What can hang from each mark:
Z102: Z14
Z439: Z140 Z226
Z216: Z14
Z140: Z71
Z226: Z395 Z439
Z883: Z102
Z395: Z226
Z14: Z102 Z216 Z439

Every row comes from one small tree of marks. The marks that hang from a mark follow it in brackets, in the order of their numbers. Every link used is in the known rows. Which tree was each row made from?
Known rows:
Z102(Z14(Z216 Z439(Z140(Z71) Z226))): [ 17   6 -41  -6  -6  -9 -15 -22  11 -22  18  14  13 -14  17 -17  -5]
Z226(Z439): [  7  11 -21  -1   7  -5 -10 -11  16 -19  24   9 -11  19  12   6   7]
Z216(Z14(Z102 Z439(Z140(Z71) Z226(Z395)))): [ 24  -1 -17  16 -11  -2 -12 -35  14  -7  -5  12 -10 -67  12 -22   7]
Z102(Z14(Z216)): [ 19  10 -27 -23   8 -16  -7  11  10 -31   7   2   6  15  16   3  -3]
Z216(Z14): [ 32   8   2  -3  -3 -10  10   6  31 -12  -9   0  -9 -21  13  -1  -2]
Z216(Z14(Z102 Z439)): [ 29   8  -2  -3  -2 -13  -8 -10  24 -16  -8   1  -7 -52  12  -9  11]
Z14(Z102 Z216 Z439(Z226(Z395))): [  5   4 -17 -18  -4  -6 -38 -36  -6 -22  18  -3 -12 -43  17 -20  14]
Z14(Z102 Z439(Z140)): [  5  10  -7  -6  -7 -21 -14 -19   7 -18  14  18   1 -46  14 -13  12]
Z395(Z226(Z439)): [  0  16 -25   9  -3 -13  -5  -8  20 -12  10   7 -13   4  11   7  -3]
Z14(Z102 Z439): [  4  13 -11 -13   1 -20 -19 -15   7 -18   9   5  -4 -31  14  -5  12]
Z102(Z14(Z216 Z439(Z226))): [ 17   7 -34 -27   1 -12 -16  -9   9 -28  12   5  10  -4  17  -9  -4]
Z883(Z102): [  0   8  -1 -21  14 -17   9  14  15  -5  17  14  -7  -9   9   2   3]
Z102(Z14(Z439)): [  9  10 -35 -18   7 -20  -8  -2  13 -29   9  11  10  15  13   3  -2]
Z883(Z102(Z14)): [  4   5 -19 -27  22 -20   9  22  10 -14  10  19   4   3   8   5   0]
Z140(Z71): [  6  12 -30  15  -1  -9  -1 -13  19  -1  12   4  -9   6  13   3  -3]
Z439(Z140): [ 11   9  -1  -6 -11 -16   9   1  14 -13  14  20   1 -13  15  -4  -4]
Z102(Z14(Z216 Z439(Z140(Z71) Z226(Z395)))): [ 11   2 -47  -2  -3  -6 -22 -32   5 -26  21  13   5  -5  15 -15  -3]

Write each row's tree:
[ 16  11 -32 -19   6 -17 -19  -6  15 -34  18   3   8  12  15  -2   1] -> Z102(Z14(Z216 Z439))
[ 30   6   1   4  -8 -14  -4 -13  24 -16  -5  11  -4 -61  12 -15  10] -> Z216(Z14(Z102 Z439(Z140)))
[ 12   1 -35 -17  -3 -10 -20 -22   3 -32  19  14   7  -5  16 -14  -2] -> Z102(Z14(Z216 Z439(Z140 Z226(Z395))))
[ 31   4   1  -4 -14  -9  -2 -16  19  -9  -9  13  -1 -77  14 -22   4] -> Z216(Z14(Z102 Z439(Z140 Z226)))
[  0   0 -29 -26  18 -11 -14  -8   4 -21  25  14  -1  -6   9  -8   5] -> Z883(Z102(Z14(Z216 Z439(Z226(Z395)))))
[  1  15 -33  29 -10 -10  -4 -20  22  -6  15  15 -11  -5  11   0  -4] -> Z395(Z226(Z439(Z140(Z71))))
[ 30   4 -11  11 -14  -6  -4 -26  20  -3  -8  12  -2 -76  13 -24   4] -> Z216(Z14(Z102 Z439(Z140(Z71) Z226)))
[  8   5 -19 -21  14 -18  -5   2  14 -22  28  20   7 -12  10  -8   6] -> Z883(Z102(Z14(Z216 Z439(Z140))))
[  1  14 -22  15 -10 -13  -2 -10  19 -12  13  16  -9  -7  12   1  -3] -> Z395(Z226(Z439(Z140)))
[ 29   5  -3  -9  -7  -9  -6 -13  19  -9 -13   3  -5 -67  13 -17   5] -> Z216(Z14(Z102 Z439(Z226)))
[ -4   1 -43  34   5   5 -23 -45   5 -18  37  18 -23  24   9   0  12] -> Z226(Z395 Z439(Z140(Z71)))
[ 14  11  -5  -8  -9 -17 -27 -25   8 -26  24   6  -1 -49  17 -20  16] -> Z14(Z102 Z216 Z439(Z140))
[ 17   9 -41   0  -1 -14 -17 -19  16 -29  23  11  10   2  15 -10   1] -> Z102(Z14(Z216 Z439(Z140(Z71))))
[  9   6 -18 -28  20 -17   1  18  11 -19  16  12   2   0  10   1   4] -> Z883(Z102(Z14(Z216)))
[ 15   7  -7 -15 -20  -8 -16 -29  15 -18  30  10   4 -37  18 -25  -2] -> Z14(Z216 Z439(Z140 Z226))
[ -3   0 -29  17   6   0 -21 -33   3 -27  34  19 -22  23  10   2  12] -> Z226(Z395 Z439(Z140))
[  6   3 -27   7 -12  -3 -36 -52  -4 -14  24   8  -9 -56  17 -29  14] -> Z14(Z102 Z216 Z439(Z140(Z71) Z226(Z395)))
[  6   3 -13 -12 -12  -7 -34 -39  -7 -21  23   9  -7 -57  18 -27  15] -> Z14(Z102 Z216 Z439(Z140 Z226(Z395)))
[ 12  12 -19  10  -9 -12 -29 -36  10 -17  27   5  -3 -48  16 -22  17] -> Z14(Z102 Z216 Z439(Z140(Z71)))
[  7   9 -32  24  -1  -1  -8 -26  18 -11  31  20  -9   7  12  -3   5] -> Z226(Z439(Z140(Z71)))
[ 18   6 -29 -22  -6 -13 -12 -12   9 -28  16  15  15 -15  17 -15  -5] -> Z102(Z14(Z216 Z439(Z140 Z226)))
[  6   6  -8 -16 -14 -15 -11 -21   0  -9   8  21   5 -64  17 -22   5] -> Z14(Z102 Z439(Z140 Z226))
